Known rows, with every way that one mark hangs from another
j24{j743{j642} j967}: [-28  -3  -4  20 -65  -2  58 -38 -56 -47  -2 -67   8   4 -70 -28  37  -9
  15  -9  25   7  72]
j944{j501 j642{j967}}: [  8  45   8  50 -60 -49   8   5  -4  -2  22  12 -38 -24 -14 -19  15   2
   0  26  32  47 -29]
j24{j967}: [-14  -3 -14  -6 -37  -3  12 -20 -36 -20   2 -16   9  -7 -52  -7  12   8
  -3  -8  23   7  10]
j409{j926{j967{j29{j743}}}}: [-16 -10  34 -43 -33 -63  42 -30  18 -10  17   2 -31  39 -33  14   2 -13
 -12 -30 -17  -2  14]
j967{j29}: [ 15 -27  22 -20   6  -2 -17  -7 -11 -39  11   3   8  26 -23   5  14 -15
  -3 -36 -14  29 -13]
j967{j29 j849}: [ 20 -10  24   1  12  -1   7 -16 -13 -38 -12 -12  -8   7 -24  -9  12 -15
  21   1 -33  31  -3]
j29{j743 j967{j849}}: [-15  17 -18  16 -50  -2   2  -4 -57   0 -29   7 -60  29 -38 -36  31 -47
  -1  21 -21  14  97]
j926{j967{j29{j743{j642}} j849}}: [ -3  -9  46 -33 -29 -25  15 -12 -44 -33   2  14 -35  18 -63 -13   9 -43
  -8  29 -29  17  29]
j926{j967}: [-13  -5  16 -35 -22 -25  -4  -3 -18  -3   6  30 -21   2 -25   0  -6 -16
 -23  25  -8  -3  -4]
j642{j967{j29}}: [  3 -34  31 -30 -28 -27 -11   8 -16 -37   4   2  25   8 -36 -22   8 -31
 -14 -20 -10  44 -45]
j501{j814}: [  2  -5  -4   2   5   5   1  26 -21 -19  13   4  -9  19   0   5  15  -5
 -12  -1 -33  -8  -5]
j409{j926{j967{j29{j743} j849}}}: [-14  -1  35 -33 -30 -62  52 -34  17 -10   5  -6 -39  30 -34   7   1 -13
  -1 -13 -27  -1  20]
j944{j29 j642{j967}}: [  8   9  20  26 -35 -13  -2   8 -10   0  15 -30 -35  37 -16   5  20  -5
  -6 -16  13  31  -3]
j24{j967{j29{j743} j849}}: [  2 -15   0   1 -45  -3  12 -31 -59 -48  -3 -22  -7  12 -91 -14  19 -15
  15  -8  -3  35  36]
j29{j743{j642} j967}: [-32  19  10  -8 -53  -2  22   7 -62  -3 -12  -4 -48  34 -33 -35  47 -55
 -21   2   4  -6 104]
j926{j967{j29 j849}}: [  1 -12  33 -34 -14 -26   1 -14 -27 -30  -3  22 -27   8 -42  -7   3 -27
  -9  25 -31  18  -7]
j24{j743{j29} j967{j849}}: [-10  -1 -14  20 -81 -15  23 -44 -56 -54 -31 -43  12  16 -96 -28  23   8
  29  -1 -11  28  70]
j743{j29 j642{j967}}: [-21  13  80 -57 -49 -38  33  23 -25 -26 -18 -13  40   6 -40 -33  21 -15
 -23  -4   1  -4   5]
j944{j24{j743} j501 j642}: [  9  44  -7  74 -70 -10  -8 -40 -54   3  25 -25 -63   6   2   8  26  34
   2  48  40  57  19]
j24{j967{j29{j743}}}: [ -1 -26  -1 -14 -48  -3  -4 -25 -57 -48  14 -11   4  25 -90  -4  20 -16
  -1 -33  10  34  29]
j944{j24{j743} j29 j501 j642}: [ 28  29  15  59 -59 -11 -24 -46 -74  11  48 -53 -82  55   5  32  42  37
  -7  37  34  55  51]
j24{j967{j29{j743{j642}} j849}}: [ -4  -8  15  -4 -45  -3  31 -29 -63 -49  -3 -33  -6   9 -89 -19  25 -19
  13  -5   3  28  43]
j967{j29{j743{j642}} j849}: [ 14  -7  42   2 -10   1  27 -13 -37 -42  -6 -23 -20  22 -53 -18  20 -38
  23   5 -29  30  48]
j409{j926{j967{j849}}}: [-23  15  26 -27 -22 -63  64 -30  31  10  -2  -9 -35   7  -6   6  -5   3
  -2   5 -17 -21   7]

Rows
[-11   3  33   1 -45 -10  38   7 -40 -11  -1 -22 -14  10 -51 -29  10 -44
   5  21  -1  10  59]  j29{j743{j642{j967{j849}}}}
[  7 -22  32 -15 -24 -27   6   2 -17 -38 -12 -10  14  -5 -36 -32   7 -31
   3   5 -23  45 -38]  j642{j967{j29 j849}}
[-30  42  61 -42 -39 -22  41  12 -40 -16 -41 -12  -2  14 -21 -38  46 -16
 -20   7 -10 -21  57]  j743{j29{j967{j849}} j642}
[-14   3  65 -23 -16 -19  57   8 -21 -30  -7 -38  12 -15 -20 -37  26 -34
  -4  12   1   7  -5]  j743{j642{j967{j29 j849}}}
[ 31  34  26  37 -35  -8 -29 -12 -79  14  61 -31 -87  56  21  43  44  38
 -31  41  18  37  14]  j944{j24 j29 j501{j814} j642}
[ 23 -16  20   8 -10   1   2 -16 -32 -40  -7  -8 -21  27 -56 -11  10 -32
  26   1 -37  41  37]  j967{j29{j743} j849}
[-13 -16  25  11 -42 -12  41 -14 -27 -45  -3 -50  11  14 -35 -32  30 -32
  11 -11  -4  21  41]  j24{j743{j642{j967{j29}}}}
[ -9   3  -8  13 -56 -15  -1 -19 -32 -33 -35 -15  -5  36 -40 -28  29 -10
  12  -8 -28  20  72]  j24{j743{j29{j967{j849}}}}
[-11  24  18 -30 -40 -23 -14   5 -30 -13 -43  18  -4  25 -26 -24  26  -3
 -14  -1 -26   4  35]  j743{j29{j967{j849}}}
[-29  30  12   7 -49  -2  39   1 -64  -3 -27 -15 -59  22 -34 -45  46 -55
  -5  27  -9  -3 112]  j29{j743{j642} j967{j849}}
[-12  -5 -33  43 -62  -2  37 -49 -49 -43 -20 -55  -4  -1 -73 -28  22   0
  35  10   0  25  65]  j24{j743 j967{j849}}
[  9 -27  29 -10 -40 -26   1   2 -30 -39  -8  -6   5   9 -58 -33   6 -43
   6   6 -26  53 -10]  j642{j967{j29{j743} j849}}
[ 13 -12  44 -12 -20  -7  13  -2 -48   1  20 -44 -30  53 -32   2  24 -28
  -3   8  -9   5  73]  j944{j29{j743{j642{j967{j849}}}}}
[  3 -16  31 -29 -29 -25  -3 -15 -39 -31   1  24 -36  22 -65  -7   1 -39
  -6  26 -34  26  21]  j926{j967{j29{j743} j849}}
[  6 -38  28 -24 -43 -26 -15   8 -29 -39   7   4  15  22 -58 -23   7 -43
 -11 -19 -13  51 -17]  j642{j967{j29{j743}}}
[-12  -3  32  -6 -47 -11  30  10 -38 -11   7 -17  -9  16 -51 -24  11 -44
  -3   9   5   9  55]  j29{j743{j642{j967}}}
[ -1 -23 -17  29 -58  -3  26 -54 -57 -71 -13 -53   1  16 -90 -25  32 -11
  34 -15 -10  46  56]  j24{j743 j967{j29 j849}}
[-18 -22  11   6 -61  -3  46 -43 -63 -74   4 -64  13  21 -86 -24  47 -20
  12 -34  14  27  64]  j24{j743{j642} j967{j29}}
[-19  30 -11  37 -62  22   0 -30 -58   0   2 -32 -33   2 -26  11  14  35
 -12  15  50  36 -10]  j944{j24{j967} j642}
[  9 -23  40 -19 -15   0   4  -4 -35 -42  16  -8  -5  41 -53  -4  22 -39
   0 -31 -11  27  37]  j967{j29{j743{j642}}}
[-15   2  37 -37 -19 -64  55 -33  27  -9   3  -8 -32  20 -18   8   2  -4
  -3 -13 -25  -6   0]  j409{j926{j967{j29 j849}}}
[ -4  12  10  31 -43 -14   6  10   5 -26  -2  -1 -12   1 -32 -17  10 -15
   2 -22  12  48 -40]  j944{j642{j967{j29}}}
[  30    5   57  -15  -37  -15  -22  -32 -106   24   64  -43  -64   60
   -2   34   38   13  -32   54   25   23   76]  j944{j24 j29{j743{j642}} j501}
[-14   3  36   1 -61 -25  40  -9 -30 -43 -26 -43  20  16 -50 -39  25 -18
  14   4 -16  16  55]  j24{j743{j29 j642{j967{j849}}}}
[-12  17   0  28 -59  22  -8 -33 -63 -19   7 -30 -30  15 -37  12  21  27
 -14  -2  44  50 -17]  j944{j24{j967{j29}} j642}
[-17  -5  64 -34 -19 -20  46  13 -21 -31   4 -30  20  -6 -20 -30  27 -34
 -16  -6  10   6 -10]  j743{j642{j967{j29}}}
[-14  22   9  30 -59   6  -8  -7 -38   6  -2 -21 -25   0  -3  -3   6  15
 -19  25  34  48 -41]  j944{j24 j642{j967}}
[ 29  27  26  37 -45 -46  -6  17 -36  -8  54 -13 -64  37 -10   9  42   1
 -17  15   3  39  -2]  j944{j29 j501{j814} j642{j967}}
[ 33  41  19  47 -26 -31  -8 -10 -17  13  47 -15 -70  31   3  23  32  19
   0  12  26  29  26]  j944{j29 j501 j642}
[-11 -11  25  17 -40 -12  49 -17 -27 -45 -11 -55   6   8 -36 -37  29 -31
  19   2  -9  22  44]  j24{j743{j642{j967{j29 j849}}}}
[ 36   2  41 -15 -16 -17 -44 -34 -80  28  57 -32 -51  45  27  41  30  36
 -33  50  22  26  26]  j944{j24 j29 j501}
